Each row comes from the steps of one path. Every step used is in the known rows, and no mark comes twice. Write the path behind each row, first mark first.
Known rows
padub mutomo rigar likik: [-1.64 -1.92 -0.68 -0.95  1.28  0.61 -0.72 -1.97 -0.36  0.48  0.39  3.02
  0.97 -0.07  1.44  2.28 -0.24 -0.09 -0.84 -0.93]
rigar padub: [-0.69  0.02 -0.49 -0.07 -0.08  2.36  0.54 -0.96 -1.92 -0.07 -0.13  1.73
  1.46  0.14  1.41  0.92 -0.36 -2.11 -1.65 -0.57]
mutomo rigar padub: [-0.64 -1.47  0.56 -0.46  0.11  1.41  0.46 -2.47 -0.84 -0.48 -0.01  1.71
  0.97  0.55  1.75  1.16 -0.83 -2.33 -1.13 -0.53]
purib rigar nonad likik padub: [ 0.38 -0.95 -2.25  0.59 -0.89  0.95  1.61 -0.80  0.15  0.43  1.44  2.78
  0.23  1.73  2.98  0.92  0.83  0.56 -3.41 -1.80]
padub mutomo: [ 0.49 -0.80 -1.95 -0.07  0.33  1.03 -0.46  0.65 -1.55  0.65 -0.29  1.92
  1.16  0.07  1.23  2.35  0.25 -1.14 -2.02 -0.40]
padub rigar likik nonad: [-1.17  0.92 -0.91 -0.22  1.01  1.17 -0.24 -1.08 -1.81  0.51  0.33  3.57
 -0.01 -1.16  0.57  0.79 -0.15 -0.63 -2.12 -0.08]
nonad likik padub mutomo rigar nomon: [ 0.97 -1.58 -2.81 -1.10 -0.43  0.81  0.04 -1.68  1.01  0.70  0.79  3.28
  1.73  1.08  1.53  1.92 -1.24  1.02 -1.29 -0.14]
purib rigar nonad likik padub mutomo: [ 0.69 -1.15 -3.41  0.17 -1.16  0.28  0.91 -0.91 -0.29  1.79  1.59  3.67
  0.71  1.95  2.84  2.16  1.11  1.23 -3.62 -1.73]
dovavo rigar nonad likik padub mutomo: [ 0.20 -1.05 -3.02 -0.38 -0.33  0.26  0.47  0.61 -0.45  1.27  3.05  4.36
  0.95  0.82  2.69  2.69  0.82  1.10 -5.41 -1.28]
likik nonad: [ 0.40 -0.02 -0.40  0.72  0.66  1.05  1.08  0.94 -1.34 -0.27  0.29  1.46
  0.42 -1.08  0.96  0.58 -1.10 -2.36 -2.53  0.17]
rigar nomon: [-0.38 -0.46 -1.55 -0.02  0.08  2.32  1.22 -0.92 -1.41 -0.78 -0.85  1.67
  1.58  0.01  0.94  1.34 -0.67 -1.63 -1.22 -0.01]
rigar likik padub mutomo: [-0.21  0.37 -1.81 -0.62  0.40  1.19 -0.91 -0.03 -0.46  2.11  1.29  3.11
  0.07 -0.13  1.01  1.89  0.26  0.74 -1.00 -1.12]
padub mutomo rigar nonad: [-0.16 -2.65 -1.06  0.53  0.58 -0.41  0.18 -1.33 -0.52 -0.08  0.31  2.18
  0.67  0.60  2.55  2.61  0.24 -0.57 -2.95 -0.94]
dovavo rigar: [-0.68 -1.07 -0.90 -0.55  0.25  1.51  0.76  0.58 -1.50 -0.51  1.18  2.42
  0.72  0.17  1.66  2.05  0.56 -1.78 -3.19  0.09]
mutomo rigar: [ 0.20 -2.39 -0.06  0.05  0.71  0.85  0.12 -0.86 -0.08 -1.02  0.02  1.10
  0.22  0.36  1.74  1.30 -0.16 -1.52 -1.23 -0.37]
rigar likik nonad: [-1.36  0.28 -0.33 -0.17  1.63  1.62  0.84 -0.24 -1.50  0.06  0.76  2.46
  0.57 -1.63  0.84  0.48 -1.03 -1.49 -1.95 -0.47]
purib rigar likik nonad: [-1.79 -0.02 -0.61 -0.53  0.48  1.54  1.63 -1.96 -1.27  1.00  0.32  3.13
  0.76  0.07  1.33  0.51 -0.57 -1.63 -1.77 -0.61]
mutomo rigar nonad likik: [-0.15 -2.94 -1.24  0.64  1.01  0.65  1.04 -1.00  0.04 -1.97  0.89  2.15
  1.00  0.35  2.99  1.55  0.05 -0.31 -3.99 -1.38]
purib rigar likik nonad mutomo: [-1.85 -1.62 -0.83 -0.62  0.82  1.06  3.46 -2.47 -1.09  1.30  1.33  2.66
  1.23  0.31  1.49  0.32  0.37 -2.03 -3.02 -1.23]
rigar nonad likik padub mutomo: [ 1.21 -0.91 -3.18  0.58 -0.08  0.42  0.01  0.90 -0.17  0.90  1.96  3.23
  0.60  0.38  2.45  2.13  0.51  1.26 -3.95 -1.75]
nonad likik: [ 0.35 -1.18 -2.20  0.11  0.70  2.01  0.33  1.23 -0.86 -1.29  0.45  1.92
  1.29 -0.07  1.52  1.21  0.15 -0.62 -2.79 -1.08]
likik padub: [ 1.53 -0.01 -0.95  0.47 -0.12  1.08 -0.11  1.06 -0.15  0.45  0.81  1.23
 -0.53  0.16  1.28  0.76  0.19 -0.82 -1.21 -0.62]
mutomo rigar nonad likik padub: [ 0.96 -2.13 -1.26  0.64  0.43  0.11  0.63 -0.80  1.24 -0.69  1.86  2.38
 -0.13  0.64  2.97  1.13  0.13  0.69 -3.32 -1.51]

Write each row's path
[-1.34 -1.14  0.63 -0.39  1.72  0.70  0.81 -1.82 -0.23 -0.28  0.88  2.50
  0.22 -0.93  1.28  0.42 -1.30 -1.39 -1.49 -0.22]
mutomo rigar likik nonad
[-1.32 -1.23 -0.34 -0.93  1.27  0.11 -0.06 -1.84 -0.51  0.88  0.78  3.27
  0.97 -0.85  1.13  1.64 -1.35 -0.87 -1.77 -0.30]
padub mutomo rigar likik nonad
[-0.94 -0.58 -1.58 -0.99 -1.52  1.75  0.68 -3.04 -2.32  2.24 -0.52  3.05
  2.05  1.79  1.63  2.14  0.05 -1.79 -1.61 -0.70]
purib rigar padub mutomo
[ 0.17 -3.90 -0.11 -0.05  0.95  0.44  1.97 -1.29  0.01 -0.66  0.69  1.04
  1.06  0.68  1.98  1.22  0.73 -1.90 -2.35 -0.75]
nonad mutomo rigar
[ 0.28 -2.39 -0.94 -0.40  0.43  0.19 -0.47 -0.62 -0.36  0.16 -0.15  1.98
  0.89  0.61  1.71  2.32 -0.06 -0.81 -1.50 -0.32]
padub mutomo rigar
[ 1.50 -0.05 -1.99  0.00 -0.47  0.53 -0.88  1.17 -0.46  1.73  0.66  2.05
 -0.11  0.23  1.12  1.84  0.31 -0.08 -1.36 -0.49]
likik padub mutomo
[-0.30 -2.70 -1.33  1.13  0.90  0.71  2.70 -0.35 -1.20 -0.56  1.14  1.09
  1.13  0.11  2.61  1.49  1.55 -1.79 -4.48 -1.75]
rigar nonad mutomo
[ 1.55 -1.51 -0.96 -0.33 -0.12 -0.35 -0.73 -0.45  0.68  1.29  0.77  2.24
 -0.30  0.81  1.59  1.75 -0.12 -0.04 -0.79 -0.16]
likik padub mutomo rigar
[ 0.34 -3.39  0.19  0.16  1.36 -0.11  2.85 -1.16 -0.10 -0.38  1.00  1.44
  0.89 -0.22  1.64  0.53 -0.35 -2.77 -3.17 -0.26]
likik nonad mutomo rigar
[-0.32 -3.05 -0.24 -0.52  0.77  0.72  3.40 -2.84 -0.23 -0.48  0.58  1.73
  2.03 -0.01  1.34  0.49 -1.50 -2.69 -2.63  0.31]
likik nonad mutomo rigar nomon
[-1.78  0.23 -1.40 -0.38  0.69  1.67 -0.96 -1.20 -1.78  0.11 -0.07  3.25
  0.30 -0.27  1.31  1.32  1.00  0.00 -1.27 -0.51]
padub rigar likik
[-0.07 -3.17 -2.28  0.15  0.81  0.00  0.28 -0.90 -0.22 -0.64  0.96  2.88
  1.49  0.69  2.76  2.51  0.16  0.33 -4.03 -1.56]
padub mutomo rigar nonad likik
[-1.48 -0.70 -1.26 -0.43  1.22  1.00  1.53 -1.61 -1.62  1.01  1.13  3.38
  0.67 -0.86  1.14  0.65  0.73 -1.02 -3.25 -0.52]
padub rigar likik nonad mutomo
[-0.62 -3.12  0.26 -0.55  0.57  1.21  2.18 -3.20 -0.44 -0.12  0.74  1.56
  1.76  1.00  2.04  0.97  0.11 -2.62 -2.17 -0.95]
nonad mutomo rigar padub
[ 0.50 -1.79 -0.82  0.55  1.12  0.75  2.74  0.34 -1.15  0.12  1.22  1.27
  1.13 -0.66  1.08  0.47 -0.05 -2.82 -3.79 -0.59]
likik nonad mutomo
[-0.81 -1.23 -1.21  0.78 -0.31  0.96  1.89 -1.58 -1.35 -0.06 -0.15  1.93
  0.58  1.42  2.74  1.42  1.16 -1.30 -3.02 -1.25]
purib rigar nonad
[-0.38 -0.95 -2.72  0.72  0.17  1.03  0.03 -0.12 -1.40 -1.16  0.47  3.42
  0.72  0.41  2.43  1.86  1.41  0.55 -4.43 -1.18]
padub rigar nonad likik
[-1.27 -1.41 -0.50 -0.12  1.87  1.19  2.68 -0.70 -1.30  0.41  1.64  2.25
  1.26 -1.20  1.04  0.35 -0.15 -1.99 -3.23 -1.17]
rigar likik nonad mutomo
[ 0.98 -1.43 -1.62 -0.71 -0.60  0.29 -0.24 -2.17  0.56  1.10  0.13  2.38
  0.90  0.93  1.27  1.99 -0.99 -0.03 -0.09  0.28]
likik padub mutomo rigar nomon
[-0.47 -2.49  0.57 -0.33  0.74  0.53  2.91 -3.10 -0.64  0.24  1.08  1.83
  1.59  0.02  1.74  0.28 -1.04 -3.30 -3.03 -0.30]
likik nonad mutomo rigar padub
[ 1.02 -0.58 -2.30  0.94  0.40  0.93  0.83  0.85  0.20 -0.27  1.80  2.32
  0.12  0.09  2.58  1.04  0.47  0.72 -3.85 -1.57]
rigar nonad likik padub
[-0.39  0.39 -0.96 -0.01  0.82  1.73 -0.28 -0.05 -0.17  0.79  1.25  2.47
 -0.40 -0.64  1.18  0.59  0.20  0.16 -0.78 -1.26]
rigar likik padub
[ 1.43  0.22 -2.92 -0.08 -0.25  1.09 -1.01  0.76 -0.31  0.25  0.85  3.14
 -0.15  0.59  1.41  1.10  0.93  1.19 -2.08 -0.65]
nonad likik padub rigar
[-1.17 -1.86 -2.04  0.03  0.72  1.48  1.54  0.14 -1.26 -1.44  2.27  3.52
  1.43  0.44  2.89  2.07  0.70 -0.49 -5.90 -1.10]
dovavo rigar nonad likik
[-1.43 -0.87 -1.48 -1.10 -0.13  2.26  1.41 -1.12 -1.40 -0.40  0.46  2.91
  1.94  0.26  1.34  1.97 -0.52 -1.82 -2.48  0.72]
dovavo rigar nomon
[-1.60 -0.46 -0.46 -1.07 -0.20  2.24  1.03 -1.41 -2.04  0.25  1.28  3.05
  1.55  0.46  1.78  1.81 -0.15 -2.51 -3.11 -0.16]
dovavo rigar padub
